(in the rows, 128 means zero)
Known rows, with every step that occurs
C-R-N: [126 131 121  96 125 123 104 119 132 125 150 104 166  61  60 132 123 113
 148]
C-R-N-Q-M: [104 151  78 111 128 188 103  83 133 127 158 100 158  62  74 147 137 109
 160]
U-P-C-R-N: [105 114 115 105 166 150 104 151 164 121 142  93 192  38  74 160 143 103
 120]
M-Q-N-R-U: [ 73 140 106 101 122 136 114  96 151 134 185 112 136  92 100 134 177  86
 111]
R-M-Q: [102 129 121 105 137 150 125 105 148 123 158 113 150  95 170 137 143 112
 152]
C-R-N-Q: [104 142  85 106 121 154 105 112 133 127 163  99 153  60  41 145 120 107
 159]
P-C-R: [118 138 112  97 160 148  98 146 164 118 138 104 182  63  90 146 134 119
 141]
P-C-R-M-Q-N: [ 70 139 108 100 126 164  98 103 168 124 167  96 194  58  90 141 171 110
 149]
R-U-P-C: [102 125 118 109 180 152 130 153 182 119 131 110 177  69 169 172 167  97
  83]
U-P-C: [107 107 113 108 174 155 124 174 179 119 134 108 168  81 145 165 137 114
 114]
C-R-M-Q-N: [ 83 135 110 100 120 139 103  91 131 131 182 101 168  63  92 129 157 107
 157]
U-P-C-R-N-Q-M: [ 81 131  75 121 167 211 105 117 165 122 151  90 186  37  90 177 158 101
 133]
C-R-U: [123 150 121 103 158 124 107 113 131 127 149 111 168  58 116 143 151 100
 120]
C-R: [126 134 114 100 152 123 103 132 128 124 149 110 157  68  89 134 120 118
 149]
U-R: [128 127 111 102 156 129 108 126 142 123 145 116 154 136 123 136 118 110
 132]
Q-N-R-U: [106 141 102  95 124 119 112  83 150 135 154 112 133  97  93 135 158  93
 105]

Rows
[ 50 123 104 111 161 160 114 127 180 130 176 100 164  69 114 164 198  78
  81]  M-Q-N-R-U-P-C
[ 85 123 109 100  99 139 125 152 148 130 186 112 145 104  92 131 148 122
 148]  M-Q-N
[127 125 115  97 128 129 107 112 145 125 144 111 162 129  89 133 121 106
 131]  U-R-N
[130 138 118  98 156 131 102  81 130 125 136 108 165  60 127 135 125 110
 154]  C-R-M
[112 125  95  93 120 121 106 103 147 133 155 111 124 107  66 128 127 111
 134]  Q-N-R
[110 156 121 101 165 147 103 126 168 121 137 105 192  53 114 154 165 101
 112]  P-C-R-U
[113 129  97  89 121 129 106  53 151 134 140 107 132  99 104 129 131 106
 139]  Q-N-R-M
[ 82 130 109 103 122 144 108  85 146 130 175 111 166 128 124 130 153 102
 138]  U-R-M-Q-N
[ 94 155  75 112 136 212  99  97 167 123 147  94 183  56  75 158 153 109
 156]  P-C-R-N-Q-M
[108 128 121 109 191 122 113 130 130 126 153 105 171  38 134 161 153  88
  98]  C-R-U-P
[ 79 125  81 114 162 179 106 145 164 122 157  92 181  36  59 176 141  98
 128]  U-P-C-R-N-Q
[ 87 128 112  99 100 142 121  99 150 130 171 108 150  95 130 130 153 115
 151]  R-M-Q-N
[ 80 125  99  98 118 137 109 115 144 133 189 110 128 104  74 128 148 106
 140]  M-Q-N-R
[ 80 123 100 102 165 145 111 115 182 129 146 104 162  71 108 167 177  83
  76]  Q-N-R-U-P-C
[ 96 133 113  99 155 150 108  69 146 126 157 109 131  92 150 134 140  96
 145]  N-R-M-Q
